What can hang from each mark:
vena: suri zagu
pesi: mikef suri vena
zume: fumul torim
torim: mikef zume
zagu: mikef
fumul: torim
gobobup: suri
suri: gobobup torim

Each row was made from one small tree. The marks that hang from a mark follow it in brackets, in alphabetical order. Every link used is in the known rows. Write each row's tree.
Known rows:
vena{suri zagu}: [-3.579 0.547 2.133 -0.709 0.366 -0.211 -0.204 3.260 1.260 2.050 2.977 -6.584 -0.627 -1.099 -0.874 3.526 2.692 -1.902 -5.593 -1.237]
pesi{mikef vena{suri{torim} zagu}}: [0.079 -1.073 -1.527 4.850 -0.208 -0.401 4.707 -1.006 1.667 -2.514 6.578 -3.287 1.488 1.180 0.734 0.834 3.100 4.164 -3.677 -3.254]
suri{gobobup torim{mikef zume{fumul}}}: [2.291 0.550 -1.333 -3.201 -1.509 0.364 -1.112 -1.009 -2.007 3.792 -0.190 7.630 2.331 -0.192 1.012 -4.002 -4.195 -1.721 6.802 1.520]
torim{zume{fumul}}: [0.613 5.753 2.401 -4.387 -4.472 -2.515 -3.038 1.756 1.806 7.250 1.013 0.871 1.103 -3.475 -1.493 -5.129 -3.577 -2.028 1.623 -3.285]
vena{suri{gobobup torim} zagu}: [-2.343 -1.775 0.689 -0.200 3.043 0.858 2.310 -0.401 1.496 -1.043 0.047 0.527 1.041 -0.083 1.761 4.730 2.025 -1.837 -0.934 1.303]
suri{torim{mikef zume{fumul}}}: [4.446 0.348 -0.409 -1.679 -6.472 -1.232 -2.037 -1.434 -0.426 5.018 3.086 2.666 3.434 -0.880 -0.376 -5.874 -2.503 -1.211 4.420 0.501]
zagu{mikef}: [2.196 1.388 1.689 -0.262 -1.051 -2.526 -4.787 -1.146 4.268 2.626 -1.758 -4.945 1.025 -0.865 -3.044 1.876 2.405 -1.666 -4.323 -2.646]
pesi{mikef suri{gobobup} vena{zagu}}: [-3.313 2.321 -2.234 1.958 4.860 -1.110 -0.827 2.873 -3.978 -4.006 0.602 0.412 -5.300 -0.426 0.976 4.226 -1.181 2.057 -2.823 -2.417]
suri{gobobup torim{zume{fumul}}}: [1.613 3.350 1.231 -3.566 -1.955 -0.979 -0.081 -1.910 1.617 4.300 -2.015 7.822 2.310 -2.733 1.419 -3.880 -3.646 -1.755 6.548 -0.338]
suri{gobobup}: [-1.614 1.983 0.861 -3.917 4.091 1.717 -3.400 2.223 -0.194 -0.232 -4.646 1.317 0.782 -0.279 -0.503 1.611 -2.031 -1.673 -0.647 -0.533]
pesi{mikef suri{gobobup torim{zume}}}: [1.981 -0.969 -0.798 -3.522 -1.420 -1.190 5.433 -3.303 0.443 0.209 -3.268 3.792 -1.062 -1.165 1.983 -3.371 -0.816 1.506 4.385 -1.993]
zume{fumul torim{mikef}}: [1.946 2.563 -0.755 0.601 -1.908 -1.048 -6.881 1.752 -2.134 6.187 2.042 1.968 3.102 0.999 1.553 -3.294 -3.251 -5.090 -0.763 -1.573]
pesi{mikef suri}: [0.830 0.324 -0.909 -3.271 -2.828 -1.305 -1.041 0.396 -0.693 1.508 -1.175 -3.337 -0.526 -0.860 -1.307 -1.691 0.261 0.713 -3.077 -4.323]
zume{torim{mikef}}: [1.814 -0.731 0.160 0.518 0.753 0.272 -4.378 1.390 -1.979 2.108 -0.333 -1.460 1.817 2.676 0.725 -1.388 -0.437 -3.548 -3.283 -0.943]
vena{suri{gobobup torim{zume}} zagu{mikef}}: [-0.714 -1.769 2.649 1.261 2.209 -2.095 5.593 -3.115 5.198 2.060 0.894 -0.740 -2.631 -2.021 0.864 4.178 4.384 -1.152 0.648 0.081]
suri{gobobup torim{zume}}: [1.499 0.278 1.748 -3.175 0.375 0.166 2.378 -2.565 2.054 -0.061 -4.086 4.043 1.080 -1.142 0.770 -2.382 -1.293 -0.077 4.406 -0.021]
pesi{suri{gobobup} vena{zagu{mikef}}}: [-3.850 3.127 -1.195 3.598 5.831 -4.080 -5.190 1.351 -1.565 -5.001 -2.707 -0.912 -7.874 -0.061 -0.048 9.104 -0.052 -1.492 -3.323 1.131]
torim{mikef zume}: [1.401 -0.258 1.291 -3.427 -2.329 0.506 -1.635 2.279 -1.729 2.500 0.671 -2.807 0.124 0.420 -1.984 -3.435 -1.648 -0.879 0.110 -0.233]
torim{zume}: [0.532 2.436 3.213 -4.273 -1.733 -1.142 -0.077 1.256 1.843 3.250 -1.473 -2.745 -0.268 -1.603 -1.678 -3.350 -1.208 -0.664 -0.127 -2.368]
gobobup{suri{torim}}: [3.827 0.283 2.494 2.104 -2.153 2.316 -2.500 -2.882 4.840 0.231 -6.886 1.831 4.646 -4.094 -1.604 -2.041 3.575 -0.113 -1.103 2.725]
fumul{torim{mikef zume}}: [2.135 -0.170 0.896 -2.737 -2.216 3.711 -1.911 2.834 -3.879 1.492 0.032 0.902 -1.529 2.803 -0.411 -4.850 -2.191 1.929 2.803 -0.018]
pesi{mikef suri vena{zagu}}: [-1.185 2.237 -1.423 3.119 0.288 -3.089 -1.085 1.953 -2.612 -3.124 3.362 -4.455 -4.285 -0.633 -0.589 1.764 0.678 2.700 -5.000 -3.520]

Write each row's tree:
[4.885 -2.900 0.757 2.211 -2.052 3.697 -4.617 -1.734 1.133 -0.228 -4.900 1.215 4.866 -1.826 -2.253 -2.323 3.165 0.235 -0.779 4.982]  gobobup{suri{torim{mikef}}}
[-1.602 -2.425 -4.405 3.260 3.349 -0.613 -3.308 0.005 -6.409 -8.460 -0.670 2.842 -3.872 3.288 1.486 5.778 -1.463 -0.445 1.079 5.068]  pesi{suri{gobobup torim{mikef}} vena{zagu}}
[2.005 0.306 -0.491 3.856 -3.304 -4.607 5.256 -2.505 -0.011 -3.173 4.140 -2.220 -4.041 -1.681 0.719 -1.941 1.663 3.542 0.520 -2.590]  pesi{mikef suri{torim{zume}} vena{zagu}}
[1.455 2.173 -1.872 -1.872 -3.260 2.989 -8.376 3.817 -5.824 3.793 1.851 3.749 2.049 2.792 -0.192 -3.928 -3.026 -0.050 2.256 0.118]  zume{fumul{torim{mikef}}}
[-5.384 0.887 1.154 -1.994 5.190 1.649 0.388 3.733 -0.487 1.054 0.352 -1.846 -1.603 -0.599 0.631 5.531 0.817 -2.678 -3.125 -0.310]  vena{suri{gobobup} zagu}
[5.036 -2.146 2.287 1.627 -3.015 3.238 -0.568 -1.879 2.344 1.565 -4.707 1.910 2.982 -3.185 -2.140 -5.069 2.316 0.977 1.827 3.967]  gobobup{suri{torim{mikef zume}}}
[5.053 0.844 0.865 1.482 -5.650 1.768 -3.174 -1.352 1.793 5.669 -1.902 5.687 3.807 -4.888 -1.474 -6.588 0.025 -0.811 3.886 3.313]  gobobup{suri{torim{mikef zume{fumul}}}}
[-2.286 -1.354 -2.150 3.622 4.610 1.725 4.879 -0.516 0.028 -3.989 3.506 1.435 0.291 1.979 1.690 3.076 1.330 3.691 -1.670 -1.865]  pesi{mikef vena{suri{gobobup torim} zagu}}
[-4.491 0.775 0.321 1.307 4.531 0.085 5.194 0.357 0.460 -4.120 0.674 2.334 -2.759 1.286 2.031 2.844 -1.409 1.131 2.478 1.349]  pesi{vena{suri{gobobup torim{zume}} zagu}}
[-1.865 -4.830 -1.665 0.594 3.190 2.572 0.936 0.554 -2.352 -1.547 2.333 0.235 0.909 2.467 1.507 4.458 1.706 -1.515 -0.655 3.646]  vena{suri{gobobup torim{mikef}} zagu}
[-1.560 -3.870 0.285 -0.847 1.944 1.466 4.912 0.614 -1.655 0.353 2.900 0.804 -1.314 0.961 1.557 1.902 0.792 -1.020 2.074 2.881]  vena{suri{gobobup torim{mikef zume}} zagu}
[0.093 -4.868 -0.588 1.738 -1.785 0.604 0.748 0.034 -1.084 0.070 4.899 -5.090 1.968 1.588 -0.194 2.209 3.599 -1.145 -2.577 2.703]  vena{suri{torim{mikef}} zagu}
[0.308 -1.556 -2.231 3.444 -2.695 -3.580 -0.005 -0.746 -4.106 -5.133 2.614 -1.693 -4.919 1.720 -0.123 0.522 -0.628 0.644 1.651 3.441]  pesi{suri{torim{mikef zume}} vena{zagu}}
[-2.157 -0.899 2.358 -1.083 1.658 0.168 6.356 -0.656 2.397 0.735 0.928 0.765 -1.174 -1.627 1.670 1.893 1.600 -1.180 2.047 0.749]  vena{suri{gobobup torim{zume}} zagu}
[-2.960 2.290 -3.509 -1.840 4.035 0.499 -1.745 2.074 -3.659 -4.301 -4.103 2.980 -2.139 1.875 0.591 1.866 -4.364 2.285 -0.542 -2.513]  pesi{mikef suri{gobobup} vena}
[-5.519 2.142 -0.206 2.210 2.604 -0.361 -1.282 4.048 -0.732 -2.460 2.983 -4.817 -1.742 1.173 -1.173 4.602 -0.713 -0.002 -4.945 -0.681]  pesi{vena{suri zagu}}
[1.460 -1.184 3.416 2.476 -2.494 -4.334 4.944 -3.182 6.684 3.595 3.673 -6.022 -1.213 -2.128 -0.863 1.924 6.146 -1.124 -1.502 -1.274]  vena{suri{torim{zume}} zagu{mikef}}
[2.549 -2.993 -0.128 -2.746 0.450 2.275 1.119 -1.196 -1.460 -0.035 -2.201 4.190 1.030 1.401 0.762 -2.642 -2.057 -0.086 4.673 2.433]  suri{gobobup torim{mikef zume}}
[-0.945 1.909 -2.803 -0.400 -0.708 -1.203 -2.044 1.540 -2.200 -3.257 -1.353 -2.138 -1.627 1.563 -1.037 -0.588 -2.424 2.932 -2.620 -3.225]  pesi{mikef suri vena}
[-3.722 1.666 0.178 4.686 2.987 -2.539 -2.234 1.801 2.325 -1.456 2.811 -6.670 -3.040 0.944 -1.584 6.944 2.673 0.041 -6.728 -1.203]  pesi{vena{suri zagu{mikef}}}
[-3.679 -3.452 -5.272 -0.248 4.519 4.326 -1.229 0.784 -4.412 -6.725 -2.978 3.890 2.494 7.115 1.259 3.054 -4.546 1.200 2.080 3.840]  pesi{vena{suri{gobobup torim{mikef}}}}
[3.884 0.545 3.849 0.865 -2.839 1.651 0.989 -3.237 5.737 1.934 -5.934 1.954 2.926 -5.556 -1.738 -5.346 2.728 0.633 1.535 1.921]  gobobup{suri{torim{zume}}}
[-2.485 0.297 -0.880 3.888 0.349 -0.604 1.086 -0.186 0.805 -4.563 2.607 -3.474 0.493 1.792 0.171 3.361 1.313 1.143 -2.675 0.907]  pesi{vena{suri{torim} zagu}}
[0.242 -0.238 -1.272 -0.221 -1.991 0.600 7.121 -1.906 2.552 -0.948 1.978 -0.596 2.420 2.288 0.532 -4.337 -1.185 5.026 1.821 -4.458]  pesi{mikef vena{suri{torim{zume}}}}
[-0.252 -1.129 1.629 -3.269 -3.326 0.116 4.973 -1.841 3.512 1.859 -1.117 -1.924 2.467 0.551 -0.156 -2.781 0.033 -0.167 2.320 -0.429]  vena{suri{torim{zume}}}
